Each row comes from the steps of one walk. Every step used is in the known rows, and no mark comes twice. Write the walk behind each row, first mark first.
Known rows:
nuta-rizodu: [-0.82, +0.44, +0.96, -1.05, -1.93, +1.99, -0.76, -5.34, -0.99, +1.58, -3.48, -1.58, +0.07, +0.39, -1.55, +0.02, +0.11, +1.50, -3.19]
bopop-pena: [+0.26, +2.28, -2.78, -0.05, -1.57, -2.16, +3.57, -3.90, +1.63, -0.12, +1.28, -0.70, +1.06, -1.16, -3.05, -2.83, -1.80, +4.39, +2.36]
pena-nuta-rizodu-mezav-bopop: [+2.14, -2.33, +4.28, -3.96, -0.65, -1.57, -1.47, +3.52, -4.90, -1.67, -2.38, +0.47, +0.31, -0.84, +4.45, +2.24, -0.06, -2.07, -0.96]
mezav-pena: [-3.63, +0.87, +6.39, -1.07, -3.89, -2.11, -0.43, -0.35, +1.56, +1.48, -2.51, -1.01, +1.73, +5.21, -3.02, +0.92, +2.64, -0.43, -1.83]
mezav-pena-bopop-nuta-noroz: [+0.94, -0.71, +0.98, +5.72, +0.21, +2.59, +0.34, -2.43, +2.32, +0.36, -0.17, -0.12, +1.06, +0.74, -1.60, +2.93, +1.84, -0.23, -5.51]
nuta-noroz: [-0.79, +0.68, +0.93, +4.55, -2.72, +1.52, -1.07, -3.60, +2.18, +3.56, -1.58, -2.58, -1.43, +0.24, -2.54, -0.59, +0.19, -1.44, -5.06]
mezav-bopop-pena: [+0.95, +0.09, +0.71, -2.73, -3.42, -3.26, +4.92, -0.60, -1.48, -1.09, +1.41, -0.81, -0.69, -1.91, -0.37, -1.65, -1.27, +2.54, +2.73]
mezav-noroz: [-3.04, -0.04, +1.79, -2.18, +0.51, -1.60, -0.33, +0.16, +4.19, +0.65, +0.88, -0.66, -1.73, +2.53, -1.97, -3.19, -1.47, +0.17, +1.58]
mezav-bopop-nuta: [+0.31, -4.34, +2.37, -2.76, +1.99, +0.39, +3.77, +3.64, -1.45, -2.10, -0.05, -0.52, -0.44, +0.01, +2.67, +3.26, +2.38, -1.84, +1.84]
rizodu-bopop: [-3.24, -2.51, -2.60, +1.56, -1.75, -0.99, -0.59, +2.58, +0.28, -1.73, -1.19, -1.34, -0.63, +4.81, -0.23, -2.73, +1.26, -2.55, +4.96]
pena-mezav-bopop-nuta: [-2.44, -2.01, +0.09, -3.43, +1.50, -0.16, +1.84, +5.44, -1.67, -0.06, +0.46, -0.64, -1.07, -1.35, +3.19, +3.50, +2.03, +0.28, +2.24]
rizodu-bopop-pena: [+0.62, +0.82, -5.25, +1.56, -1.67, -1.40, +3.48, -1.08, +0.07, -2.05, +1.63, +0.13, -0.24, +1.10, -1.76, -3.73, -0.81, +1.50, +6.00]
rizodu-bopop-nuta-noroz: [+2.21, -1.84, -2.66, +6.18, +1.57, +3.98, +0.63, +0.03, +0.74, +0.13, +0.05, -0.38, -2.10, +1.44, +0.14, +1.12, +2.09, -5.03, -1.47]
pena-nuta-rizodu-bopop: [-0.68, -0.53, -4.67, +2.04, -0.73, +1.92, -2.72, +1.60, -3.10, -2.00, -3.09, +1.51, -0.48, +3.45, +0.71, -1.60, +1.95, -0.40, +3.74]
bopop-nuta-rizodu-mezav-noroz: [+3.04, -0.83, +2.00, -2.40, +5.45, +1.34, -0.56, -0.91, +1.79, -1.47, +1.92, +1.54, -0.22, +0.34, +1.30, +1.11, -2.01, -2.88, -1.41]
mezav-pena-rizodu-bopop-nuta-noroz: [+0.38, -0.28, -0.23, +6.12, -0.95, +3.24, -1.41, +0.92, +0.34, +1.30, +1.19, -0.08, -0.02, +1.62, -1.01, +1.59, +2.90, -5.08, -1.51]
nuta-rizodu-mezav-bopop: [+2.15, -3.14, +5.80, -4.63, -2.01, -1.63, -0.37, +1.64, -4.20, -1.51, -1.90, -0.88, -0.07, -1.11, +3.75, +2.76, -0.66, -3.37, -2.53]
rizodu-mezav-pena-nuta: [-1.68, +1.49, +2.67, -0.41, +1.22, -2.69, -3.56, +4.16, -0.40, -0.34, -2.68, +2.17, +3.74, +3.54, +0.24, +0.95, +2.38, +0.61, +1.14]
pena-nuta-noroz: [-0.59, +1.97, -1.78, +5.28, -0.66, +1.19, -2.84, -0.61, +0.79, +2.70, -2.43, -0.22, -0.64, +0.32, -1.45, -0.99, +1.47, +0.87, -2.66]
nuta-rizodu-mezav-noroz: [+1.60, +0.31, +3.08, -2.69, +2.37, +0.10, -1.97, -1.22, +1.96, -0.62, +0.98, +0.88, -0.73, +0.46, +0.52, -1.00, -2.69, -2.36, -1.84]
bopop-nuta: [-0.56, -2.15, -0.79, -0.41, +3.92, +1.48, +2.53, +0.47, +1.79, -0.72, -0.25, -0.98, +1.08, +0.72, +0.27, +2.00, +1.80, -0.29, +1.80]

Which walk is each row?
[-2.73, +1.22, +0.27, -2.29, -5.38, -3.30, +0.18, +0.23, -1.75, +1.01, +3.54, -1.46, +2.12, -3.87, -1.80, -3.31, -1.30, +2.95, +4.08] -> mezav-bopop-pena-rizodu
[+4.04, -1.45, +1.13, -1.33, +4.64, +2.43, -0.76, -1.69, -1.27, -1.60, -0.61, +0.12, +2.07, -1.14, +2.35, +3.70, -0.69, -2.97, -3.03] -> bopop-nuta-rizodu-mezav
[+4.11, +1.97, -1.30, +3.77, -0.62, -0.50, -0.74, +0.36, -1.56, +0.70, -0.18, +1.75, -0.29, -2.77, +0.73, -0.54, -0.44, +0.51, -1.92] -> rizodu-mezav-bopop-pena-nuta-noroz
[-2.90, +4.17, -4.57, -2.21, -0.37, -0.44, -0.54, +0.15, +1.72, +1.00, +2.95, +2.06, -3.29, -0.52, -0.90, -3.89, -2.57, +3.53, +3.24] -> nuta-rizodu-bopop-pena-mezav-noroz
[+1.55, +0.75, +1.42, -2.33, +4.01, -0.30, -2.92, +0.43, +1.02, -1.21, +0.32, +2.25, -0.14, +0.46, +0.95, -1.15, -1.75, -0.71, -0.38] -> pena-nuta-rizodu-mezav-noroz
[-0.87, -3.06, -2.75, +1.46, +3.75, +0.85, +2.01, -0.14, +2.34, -3.42, +0.64, -0.31, +2.72, -0.01, -0.06, +1.40, +0.72, +3.45, +1.51] -> pena-bopop-nuta
[+1.33, -1.44, -1.74, +6.21, +1.53, +3.07, +0.45, -2.74, +2.46, -0.02, +0.07, -0.64, +0.24, -1.10, -0.90, +1.40, +0.46, +0.45, -4.32] -> pena-bopop-nuta-noroz
[-1.10, -1.47, -2.20, +1.24, -2.40, +1.97, -0.84, -0.78, -2.09, -1.41, -2.44, -0.26, -1.11, +3.17, +0.14, -1.50, +0.93, -2.44, +1.70] -> nuta-rizodu-bopop
[-5.33, +4.92, -5.31, -1.57, -2.55, -2.68, +0.13, -0.64, +1.35, +3.44, +1.53, -0.71, -0.39, -2.67, -2.01, -2.34, -1.52, +7.20, +2.60] -> bopop-pena-mezav
[+3.08, -0.49, +1.80, -3.20, -1.64, -3.69, +3.77, +0.08, -1.87, -2.01, +2.12, +0.06, +0.58, -2.32, +1.39, -0.34, -2.32, +0.49, +2.07] -> rizodu-mezav-bopop-pena
[-0.28, +1.80, +1.08, -2.28, +1.80, -2.66, -2.06, +0.47, +3.05, -0.58, +5.22, +0.79, +1.45, -1.70, -0.79, -3.86, -3.93, -0.28, +2.94] -> bopop-pena-rizodu-mezav-noroz
[+2.37, -2.27, +2.24, +2.65, +0.06, +2.67, +1.79, +0.22, -0.37, +1.05, -0.09, -0.98, -2.15, -0.94, +1.26, +3.17, +2.05, -3.90, -4.10] -> mezav-bopop-nuta-noroz
[+2.02, -0.19, +2.26, -1.73, +1.11, +0.53, -2.43, -2.69, -1.03, -0.30, -2.06, -0.85, +1.82, -0.46, +1.14, +1.37, -1.65, -2.38, -3.36] -> nuta-rizodu-mezav
[+0.12, -0.63, +0.14, +1.99, -0.50, +2.39, +0.54, +1.90, -0.63, +2.72, -0.01, -0.78, -2.72, -2.33, +1.71, +3.23, +1.47, -2.09, -3.76] -> pena-mezav-bopop-nuta-noroz
[-6.36, -0.80, +2.28, -5.05, -4.72, -3.60, -0.69, +5.43, -2.13, +2.13, -0.93, -1.75, -2.01, -1.06, +1.90, +0.42, +0.45, +1.89, +1.45] -> pena-mezav-bopop
[+2.26, +2.17, -1.74, -1.64, -1.20, +0.70, +0.67, -1.78, -4.28, -0.63, -2.24, +2.00, +0.05, -1.45, +0.15, -0.22, -0.05, +4.75, +0.19] -> mezav-bopop-pena-nuta-rizodu
[+3.51, +2.75, -0.41, -2.00, +3.89, -0.50, -1.31, -0.72, +1.07, -1.51, +2.03, +3.25, -0.03, -0.89, +0.69, -1.72, -3.12, +0.93, +0.44] -> bopop-pena-nuta-rizodu-mezav-noroz
[+1.62, +3.55, -4.15, +5.45, -0.65, +0.67, -0.56, -2.32, +0.56, +2.02, -0.52, +1.14, -0.51, -1.53, -2.23, -2.16, -0.04, +3.26, -1.28] -> bopop-pena-nuta-noroz
[-3.36, +3.08, -2.33, -0.55, -3.47, -2.53, -0.90, -2.45, +0.67, +1.74, +3.31, -2.06, +3.04, -3.29, -3.77, -4.75, -2.00, +4.24, +4.10] -> bopop-pena-rizodu
[-0.21, -3.80, -3.52, +1.82, +3.65, +2.03, +2.20, +3.24, +0.03, -3.07, +0.69, +0.25, +0.07, +2.99, +1.28, +1.00, +2.65, -2.90, +5.15] -> rizodu-bopop-nuta
[+2.44, -4.94, +3.28, -3.19, +4.15, -0.28, +2.60, +4.52, -1.93, -2.73, +0.82, +0.05, +0.76, -0.90, +4.50, +4.42, +1.34, -3.92, +1.12] -> rizodu-mezav-bopop-nuta
[+0.37, +0.83, +7.37, -1.85, -2.05, -0.62, -2.25, -1.85, -0.74, +0.30, -2.34, +0.27, +2.74, +3.61, -0.22, +3.27, +1.19, -2.88, -4.96] -> nuta-rizodu-mezav-pena
[+1.78, -0.76, -0.42, +4.95, +1.61, +3.75, +0.61, -2.34, +1.59, +1.86, -0.24, -1.09, -0.85, -0.26, -0.91, +2.01, +1.56, -2.35, -4.51] -> bopop-nuta-noroz
[+1.61, +3.64, -4.12, +0.02, -0.27, +1.35, +0.08, -3.70, -2.58, +0.14, -2.51, +1.98, +0.85, -1.71, -1.45, -0.98, -0.16, +6.03, +0.18] -> bopop-pena-nuta-rizodu
[-6.65, +2.75, -0.66, -3.64, +0.12, -2.17, -2.56, +2.41, +3.97, +3.13, +1.85, -0.02, -2.65, +0.46, -1.11, -3.02, -1.51, +2.96, +2.06] -> pena-mezav-noroz
